Known rows, with every step that occurs
S > J > P > G: [  2  25  -3  36  -8  23  39  17 -26 -22  32 -16 -27  -9 -25 -53   5   3
  -6  27   1  12  13  -3  24 -18  56]
N > Z > P: [ 47   1  -7  -2  14  20  -2  10   9  -8 -39 -48  -3  -9   2 -14 -28  -3
 -17 -24   0  -3 -13  -4 -33   8 -15]
G > S: [  4   1  -8  -2  23  20  -7  -5   0  25 -14  -1  23  16 -24   2 -29 -19
  15  -2   8  -9  43  25   7   7 -24]
Y > S: [ -7  -7   7 -16  23  23 -10  18 -16  -7   1 -25   9  -1 -20  -3  27 -29
  -1 -13  30   0  -4   5   6 -20 -19]
P > S > N > Z: [  4  19  28   6  10  -7   9 -17 -24  22   8 -40   9  -5  10 -15 -34   8
 -11  -6   4 -34  32  38  -5   0  18]
S > N: [-29  -1  25   6   9  -6  16  11 -25  -6  35  -3  -7  -1  26   1 -40  30
 -11   6 -10 -29  -5  12  17   6  23]
N > G > S > J > P: [ 22   7  11   8   2  49  12  18   7 -31   5  -3  11  -7  -5  -3 -41  -7
  11   7  11 -13  33  40   7   2   9]
P > Y > J > S > N: [  4  -3  51  -2 -15  11  15 -23   3  12  23 -29  -1  21 -16 -36  34   5
   4  22  -8 -13 -11  -4   6   7   5]
S > N > G: [-19  -8  49  -2   1  14  13  22 -12 -32  34  -1  -1 -13  43  13 -58  32
 -10   3  -7 -38  -3  33  10   7  27]
J > P > S: [ -2 -12 -24   7  -6  13  38 -17 -24  11  10 -15  -7 -27 -12 -22 -24 -12
 -11 -13  25  21  13  -7  11 -28  24]
G > S > J: [ 11  36 -21  24  18  24   6   5  -9  14   2  -9  14  26 -39 -23  -9 -11
  20  19   2 -13  48  24  18  12  -5]
G > Z > P: [ 15  -5 -33  -3   9  -2  13   6  15  35 -31 -29   9  11  14   0 -56  -7
 -10 -35   9 -11 -24  -9  -6   1   3]
Y > J > P > S: [ -3   6   2 -13 -21  37  19 -18  -8  -3  23 -28   2  18 -19 -37   0 -12
  -5  -1  28  23 -13 -18  22 -25  -3]
N > Z > S > J > P: [ 55  40 -20  23  22  52  -6 -10 -23  -9  -9 -45  -9 -14 -18 -25  -8 -11
 -12  -1  -5 -10  -1   6 -33  19   8]
P > G > Z > S: [  0  -3  50 -15   6  31 -18   4  -7  29 -13 -19  12 -12   9 -12 -40 -24
 -10 -13   3 -19  16  35 -12  -5  38]
Y > J > S: [  3  15   7  -4 -17  40  -9 -18   1 -29  18 -30   1  27 -43 -13  11 -18
   6   1  11  11 -16 -11  11 -12 -18]
S > N > G > Z > P: [-11 -11  33  -4   6  13  19  25  -4 -15  19 -15   4  -8  50  13 -86  28
 -15 -14  -2 -43 -15  30   7   8  28]
G > S > J > P > Z: [ 20  27 -25  33  17  21  23  -3 -16  12   9 -19   7  13 -42 -32 -17 -15
  12  15   8  -4  45  24  13   5   3]
S > J > P > N > G: [ 11  32  -9  47 -16  26  47  17 -12 -34  41 -18 -21 -11  -1 -46  -8  12
   1  27   3   5  10  -8   6  -2  53]
Z > S > N > G: [-16  15   8 -13 -16  71 -14  22 -39 -12  15  -3  14 -26  21  10 -37  14
  -8  -8   3 -34  -9  28  -7  25  32]
N > G: [ 15 -10  34 -12 -11  28  -4  17  19 -37  -2   5   8 -18  25  17 -27   2
   2  -4   5 -12   3  31 -10   1   7]
P > Y: [ 12 -13  38  -2  -7 -16  15 -15  11  34  -1  -6   1   2   5 -27  41   7
   3  20 -12 -11   2   0  -9  13  11]
Z > P > J > S > N: [ -9   3 -28   3 -51  40  38  36  -3 -33  -2 -45  -4  -8 -21 -32 -23  11
 -19 -27  11  10  -5   3  12 -14  20]

Rows
[ 17  -6  60  -3  -9  14  14 -26  15  12  19 -32   5  21  -3 -26  10   1
   3  15  -6 -24 -13   8   0   9   7]	P > Y > J > S > N > G > Z
[ 11  -3  50 -14 -19   5  10 -19  17  27   9 -19   7  28  -2 -42  52   5
   5  25  -5  -6 -13  -9   2  10  -3]	P > Y > J
[  2  -9  -5  13  12  10  41 -19 -32   7  21 -29 -13 -28   0 -23 -50   0
 -20 -12  17   3  12   2   7 -21  28]	J > P > S > N > Z
[ 23  42 -38  18  16  25  -3 -12 -11  35  -6 -24  10  14  -4  -7 -27 -14
   0  -9   0 -27  -8   7  -9  20  19]	G > Z > S > J
[ 27  29 -17  37  27  31  22  -4  -9   8   9 -28   5  12 -30 -36 -33 -15
  12  15   5  -6  50  15   1   9   4]	G > S > J > P > N > Z
[ -2   9  16  -8 -16  50   4   0   0 -33  21 -42   4  23 -17  -8 -40  -4
  -3 -12  13 -10 -29   1  15  -9  -4]	Y > J > S > N > G > Z > P
[ 10   0  -2  23  14  23   7  -6 -24 -33  10 -44 -15 -19 -28   7 -51  -1
 -11 -18  -6 -18  -2  10  -8  -1  10]	J > S > N > Z > P
[ -6 -36  13   2  14  14  46  -5 -24  11  27 -20 -16 -24  -4 -33   2  -5
 -14   2  17   9 -12 -19  13 -19  22]	J > P > Y > S > N
[  7   1   6   1  36  26   3   7 -13  17  -8 -28  17  11  -5  -4 -72   0
   0 -10   1 -30  33  32   3  16 -16]	G > S > N > Z > P
[ -9  -7  45   2  17   4  14  11  -3 -14  29  -9   2  -3  49  18 -80  25
 -11  -5  -8 -47  -6  36   6   8  26]	S > N > G > Z
[  1  -4  15  22  12  20   8 -10 -13 -36  24 -23  -8 -17 -12  26 -65  -3
  -3 -14  -4 -29   3  27   0  -3  20]	J > S > N > G > Z
[ 41  -6  27 -10  10  27  -6  18   7  -8 -39 -52  -3 -16   4 -23 -34  -8
 -21 -22   0  -4  -1  12 -33  -1   2]	N > Z > P > G
[ 14  20 -21  28  17  26  29  -4 -13  21   9 -13   5  15 -41 -38  -8 -11
  15  22   4  -4  43  12  20   6   7]	G > S > J > P > Y
[  4 -36   4   0  10  15  40  -9 -16  12  14 -18 -14 -24 -13 -34  15 -15
 -11   0  20  18 -11 -23   7 -22  15]	J > P > Y > S
[ -2  -4  33  -7  47  19  -6  15 -28 -14  16 -46   1  -2  -2  -4  -8 -13
 -14 -11  18 -25  -6  18   1 -10 -13]	Y > S > N > Z
[ 19  18 -28   0  20  22 -13 -19  -4  44 -17 -18  16   6   7  11 -40 -19
  -3 -24   4 -24 -12   7 -17  18   6]	G > Z > S
[-14   0   1  24   8  13   8 -10 -29 -30  29 -20 -14 -14 -28  14 -37   1
  -3  -7  -6 -16   5  11   8  -4  18]	J > S > N
[ 23  -6 -14  -3   1   6  18  -9  20  39 -25 -43  10  19  -3 -17 -33 -12
  -6 -26   8 -12 -28 -13  -6   2   1]	G > Z > P > Y > J > S
[ 47   9  -6  -4   7  18   1   3   3   7 -43 -58   5 -10  -2 -21 -27  -7
 -16 -27   8  -7   3  10 -33   3  -9]	N > Z > P > S
[ 20   4 -29   2  -7   2  26   5  25  23 -22 -41   8  18   9 -17 -47  -6
 -15 -34   8  -6 -13   3  -2  -4   5]	G > Z > P > J
[  0 -30  34   3  25  34  26   0 -22  -2  14 -20 -11 -29  -6 -27 -68 -15
 -17  -6  11   7  27  16   8 -25  29]	J > P > G > S > N > Z
[-13 -12  38 -14  35  26  -1  26 -18 -17  21 -31  11  -3  15   9 -28 -11
  -9 -16  25 -32  -9  30  10 -14  -1]	Y > S > N > G > Z
[-16   1  10   2  29  15   3   2 -17  21  11  -4  18  15  -6   3 -57   1
   8   2   1 -29  39  34  18  12  -9]	G > S > N
[ 10  27  -7  39   3  16  39   9 -20 -11  29 -21 -24  -3 -20 -50 -12  -2
  -7  21   1   5  10  -2  21 -17  55]	S > J > P > G > Z
[  3 -24  15  13 -13  29  40   5   2 -27  26  -9 -10 -38  31 -16 -53  -1
  -7  -5  16  16   3 -10 -15 -12  36]	J > P > N > G
[  5 -24  12  12  -5  36  38   3   2 -18  22 -10  -2 -32  22 -16 -62  -8
  -2  -5  19  13  18  -2 -13  -9  27]	J > P > N > G > S
